Each row was made from one small tree. The marks that hang from a mark follow it in brackets, in alphabetical order. Every link used is in the known rows. Write each row's tree.
Known rows:
butiv(genoz(dovol) godor(rumo)): [-1.40  1.86  0.43 -0.32 -2.11  0.88 -0.82 -1.90  0.79 -1.47 -0.97  1.19
 -3.11 -1.17 -1.73 -4.76 -0.40  0.86  6.63  2.32  0.68  0.72  0.94]
futup(zozal(ninub(guvak) rifu(begi(rumo(godor))))): [ 0.58  1.68  0.32  0.55 -0.69  1.57  0.03 -1.78  0.13 -2.66 -2.03  0.79
  1.11 -0.23 -1.56 -2.29  0.54  0.46  0.88  0.22 -1.20  0.04 -0.54]
begi(rifu(zozal) rumo(bola godor(butiv(genoz(dovol))))): [ 1.30  2.83  0.25 -0.53 -0.27  0.06 -0.60 -4.16  2.39 -1.87 -0.27  0.58
 -0.78 -0.16  1.80 -2.97  0.52 -1.01  6.28 -1.15  0.87 -1.14  0.35]
godor(butiv(genoz) rumo(bola)): [ 0.90  2.04  0.29 -1.91 -0.19  0.84 -0.08 -2.37  1.63 -1.26 -1.50 -0.59
 -1.39 -2.58  2.00 -4.70 -0.92  0.73  4.84  2.49  0.86  0.23  0.73]
zozal(futup ninub rifu(begi(rumo(bola godor(butiv))))): [-2.66 -1.88 -0.52 -1.49 -1.28  1.75  2.27 -2.36  1.71 -3.79 -4.63  0.12
  0.70 -1.13  0.40 -2.65  1.88 -0.88  3.03  0.90 -0.43  0.22 -0.09]
butiv(godor(rumo)): [-0.37  1.18  0.61  1.12 -1.23  0.96 -0.15 -1.11 -0.11 -1.64 -0.37  1.12
 -1.52 -0.24 -1.86 -4.53 -0.48  0.44  2.81  0.39 -0.75 -0.15 -0.31]
genoz(butiv(godor(rumo)) dovol(gigib)): [ 1.89  2.50 -0.47  1.59 -1.32  1.23  0.87 -1.63  0.24 -1.54  1.99  1.21
 -2.46 -1.00 -1.46 -4.76  0.58  0.52  7.10 -1.04 -1.43 -0.02 -1.29]
rifu(zozal(futup ninub(guvak))): [ 0.19  1.02  0.14 -0.48 -1.10  0.82  1.58 -0.62  0.38 -2.11 -2.23  0.17
  1.39  0.67 -0.09 -0.53  1.58  0.54  0.86  0.11  0.96  0.50 -1.52]
futup(zozal(ninub(guvak) rifu(begi(rumo(bola godor))))): [ 0.88  1.47  0.07  0.34 -0.99  1.65  0.29 -2.37  0.33 -2.56 -1.91  0.91
  1.21 -0.48 -1.43 -2.24  0.31  0.49  1.05  0.48 -0.82 -0.37 -0.07]
zozal(futup ninub rifu(begi)): [-3.33 -2.22 -0.53 -1.53 -1.58  1.41  1.98 -1.33  1.05 -3.27 -4.93 -0.27
  0.62 -0.40 -0.65 -1.19  1.84 -0.80  1.93  1.23 -0.84  0.26 -0.05]
rifu(begi(rumo(bola godor(butiv(genoz)))) zozal): [ 1.24  2.28 -0.47  2.08 -0.62  0.05  0.30 -2.85  2.02 -3.01 -0.86  1.09
 -0.17  1.22  0.07 -1.97  1.22 -1.44  4.79  0.91  2.56 -1.19 -2.56]
godor(butiv(genoz(dovol(gigib))) rumo(bola)): [ 1.27  2.70 -0.36 -1.99 -0.46  0.88  0.15 -3.02  2.17 -0.81 -0.67 -0.28
 -1.28 -2.88  1.57 -4.79 -0.94  0.69  6.29  2.65  0.87  0.26  1.09]
butiv(genoz(dovol(gigib)) godor(rumo)): [-1.09  2.07  0.12 -0.20 -2.50  0.71 -0.48 -1.88  1.07 -1.29 -0.14  0.92
 -2.71 -1.86 -1.96 -4.77 -1.34  0.89  7.00  2.54  0.50  0.53  1.08]
futup(zozal): [ 1.83  2.37  0.41  1.59 -0.50  1.94 -1.30 -0.19 -0.92 -1.92  0.52 -0.16
  0.17  0.32 -0.92 -1.59  0.28  0.90  0.54 -0.66 -0.95 -0.28 -0.77]
butiv(genoz(dovol(gigib)) godor(rumo(bola))): [-0.65  1.77 -0.19 -0.48 -2.92  0.83 -0.12 -2.68  1.31 -1.19  0.06  1.08
 -2.56 -2.20 -1.74 -4.75 -1.68  0.96  7.25  2.93  1.06 -0.09  1.70]
rumo(bola godor(butiv(genoz(dovol(gigib))))): [ 1.67  0.24 -1.17  0.07 -2.08  1.94  1.05 -2.92  1.73 -0.53 -0.08  1.20
 -1.43 -2.73  1.34 -3.53  0.08 -0.57  4.60  1.87  2.98 -0.32  0.01]
begi(rifu(zozal(futup ninub(guvak))) rumo(bola godor)): [ 0.42  1.54  0.40 -1.15 -1.06  0.87  0.76 -4.36  1.97 -1.93 -1.27  0.34
  1.17 -0.14  0.88 -2.20  0.58 -0.18  3.72 -1.22  0.26 -1.22  0.03]
genoz(butiv(godor) dovol(gigib)): [ 2.00  1.91 -0.54  2.00 -1.40  1.17  0.99 -1.04 -0.27 -1.59  1.88  1.28
 -2.63 -0.70 -1.36 -3.80  0.72 -0.03  6.53 -1.37 -0.91  0.02 -1.50]
ninub(guvak): [ 1.78  1.05  0.94 -1.14 -0.50  1.21  0.96 -1.31 -0.71  1.11 -1.84  0.53
  0.65  0.40 -0.30 -1.02 -0.85  0.20 -0.22  0.85  0.63  0.26 -1.37]
futup(zozal(ninub(guvak))): [ 1.37  2.50  0.45  0.48 -0.57  1.89 -0.17 -1.15 -0.87 -1.47 -0.89  0.06
  1.21 -0.65 -1.41 -1.61  0.16  1.57 -0.34  0.04 -0.89  0.37 -0.57]
rifu(begi(rumo(bola godor(butiv(genoz(dovol)))))): [ 0.41  1.41 -0.64  1.02 -0.66  1.39  0.41 -4.07  1.64 -1.41 -1.24  1.02
 -0.65 -0.11 -0.29 -2.71  0.78 -1.28  5.06  1.49  1.79 -0.82 -1.77]
godor(butiv(genoz(dovol))): [ 0.60  1.78  0.21 -0.88  0.24  0.67 -0.33 -0.71  0.60 -1.12 -1.72 -0.15
 -2.14 -1.25  1.74 -2.89  0.49 -0.61  4.60  1.32  1.31  1.28 -0.39]
begi(rumo(godor)): [ 0.52  1.64  0.57  1.09 -0.65  2.29  0.03 -2.32  0.35 -0.18 -0.20  0.85
 -0.68 -0.19  0.42 -2.78  0.43  0.17  2.67 -1.80 -0.08 -0.67 -1.83]
begi(rifu(zozal(ninub)) rumo(bola godor(butiv(genoz)))): [ 0.44  2.52  0.32 -0.62 -0.39 -0.01 -0.15 -4.21  2.31 -2.15 -1.14  0.28
 -0.48 -1.04  1.71 -2.88  0.32 -0.63  5.31 -1.05  0.63 -1.12  0.41]

Which tree is each row?
[ 1.43  0.09 -0.98 -0.02 -1.85  2.04  0.80 -2.97  1.52 -0.64 -0.67  1.38
 -1.68 -2.23  1.49 -3.53  0.72 -0.63  4.34  1.73  3.11 -0.16 -0.09]
rumo(bola godor(butiv(genoz(dovol))))
[ 0.26  2.23 -1.04  2.24 -1.00  0.39  1.14 -3.96  1.98 -2.44 -1.33  1.43
  0.73  0.82 -1.21 -1.32  1.73 -0.88  3.67  0.25  1.84 -1.58 -2.36]
rifu(begi(rumo(bola godor)) zozal(ninub))
[-0.23  2.52  1.17 -1.47  0.18  0.06  0.03 -2.80  1.09 -2.04 -1.83 -0.70
  1.14  0.84  0.67 -1.32  0.32 -0.08  3.22 -1.86 -1.25 -0.59 -0.31]
begi(rifu(zozal(futup ninub(guvak))) rumo)
[-1.36  0.00  0.06 -1.21 -0.85  0.66  1.88 -3.11  1.06 -0.87 -4.54  1.26
  0.59 -0.49 -1.13 -1.77  0.30 -0.73  1.72  0.88 -0.46 -0.12 -0.50]
zozal(ninub(guvak) rifu(begi(rumo(godor))))
[ 0.55  0.72 -0.22  0.59 -0.98  1.77  0.08 -1.27  1.02 -0.88 -1.09  1.07
 -2.02 -1.54  1.14 -3.64  1.39 -0.73  3.80  0.96  2.02  1.03 -1.41]
rumo(godor(butiv(genoz(dovol))))
[ 0.42  2.06 -0.60  1.26 -0.53 -0.46  1.25 -2.31  1.05 -1.87 -2.43  0.97
  1.22  1.54 -1.86 -0.15  1.38 -0.98  1.73  1.47  1.68 -0.51 -2.58]
rifu(begi zozal(ninub(guvak)))
[-1.32  1.01  0.35  0.21 -2.22  0.77 -0.66 -1.10  0.10 -1.46 -1.12  1.30
 -3.35 -0.74 -1.51 -3.38 -0.20  0.07  5.89  1.88  1.42  0.76  0.61]
butiv(genoz(dovol) godor)
[ 0.67  3.12  0.13 -1.56  0.17  0.70 -0.36 -1.83  1.79 -0.96 -0.95 -0.49
 -1.49 -2.39  1.31 -4.87 -0.47  0.57  5.95  2.13  0.14  1.12  0.15]
godor(butiv(genoz(dovol(gigib))) rumo)
[ 2.20  2.27 -0.73  1.42 -1.63  1.32  1.14 -2.21  0.41 -1.46  2.12  1.30
 -2.37 -1.26 -1.35 -4.74  0.32  0.57  7.27 -0.77 -1.08 -0.42 -0.84]
genoz(butiv(godor(rumo(bola))) dovol(gigib))
[ 0.46  0.35  0.09  0.68 -1.02  1.70  0.09 -0.82  0.74 -1.14 -1.27  0.76
 -1.90 -1.66  1.29 -3.58  0.95 -0.69  2.96  0.99  1.91  0.90 -1.63]
rumo(godor(butiv(genoz)))
[ 0.19  1.13 -0.58  0.75 -1.26  1.10  2.19 -3.62  1.90 -3.32 -2.26  1.07
  2.18  0.95 -0.76 -1.60  2.00 -0.47  2.86  1.19  2.13 -0.56 -2.71]
rifu(begi(rumo(bola godor)) zozal(futup ninub(guvak)))
[-0.31  1.73 -0.28 -0.92 -1.99  1.08 -0.35 -1.64  0.83  0.45 -0.61 -0.12
 -1.97 -1.38 -0.28 -1.16 -0.76  0.34  5.44  1.82  1.29  0.13  0.40]
butiv(genoz(dovol(gigib)))
[ 0.69  1.98  0.67 -1.10 -0.37  0.22 -0.30 -3.35  1.42 -2.16 -0.53 -0.63
  0.68  1.02  1.25 -1.24 -0.04 -0.46  4.19 -1.81 -0.53 -1.89  0.49]
begi(rifu(zozal(futup)) rumo(bola))
[ 1.03  2.54 -0.16 -2.06 -0.18  0.99 -0.09 -3.07  1.96 -0.90 -1.25 -0.10
 -1.53 -2.40  1.74 -4.77 -0.27  0.67  6.03  2.51  1.02  0.41  1.01]
godor(butiv(genoz(dovol)) rumo(bola))
[-0.10  1.39 -0.14  0.99 -0.72  1.22 -0.46 -1.06 -0.03 -2.97 -1.85  0.18
  0.44 -0.10 -1.70 -1.51  0.78  0.20  1.09  0.10 -1.55 -0.34  0.07]
futup(zozal(ninub rifu(begi)))
[-2.97 -2.11 -0.09 -2.25 -1.71  1.77  1.79 -0.55  0.53 -2.50 -4.42 -0.43
  0.23 -1.05  0.26 -1.27  1.47  0.09  1.42  0.05 -1.30  0.50  0.83]
zozal(futup ninub rifu)
[ 1.24  2.59 -0.25  2.76  0.15  0.04  0.20 -2.10  1.61 -3.02 -0.74  1.17
  0.14  1.96 -0.26 -2.01  1.84 -1.69  3.80 -0.11  1.64 -0.80 -3.52]
rifu(begi(rumo(godor(butiv))) zozal)
[ 0.58  1.97  0.48  0.19 -0.37  1.28 -0.09 -1.59 -0.08 -2.60 -2.15  0.38
  1.18  0.03 -1.57 -1.84  0.18  0.54  0.80  0.18 -1.55 -0.07 -0.26]
futup(zozal(ninub(guvak) rifu(begi(rumo))))
[ 0.28  2.45  0.81 -1.47  0.43  0.67 -0.58 -1.19  1.23 -1.41 -1.82 -0.80
 -1.61 -2.10  1.74 -4.73 -0.46  0.64  4.47  2.00  0.12  1.09 -0.20]
godor(butiv(genoz) rumo)
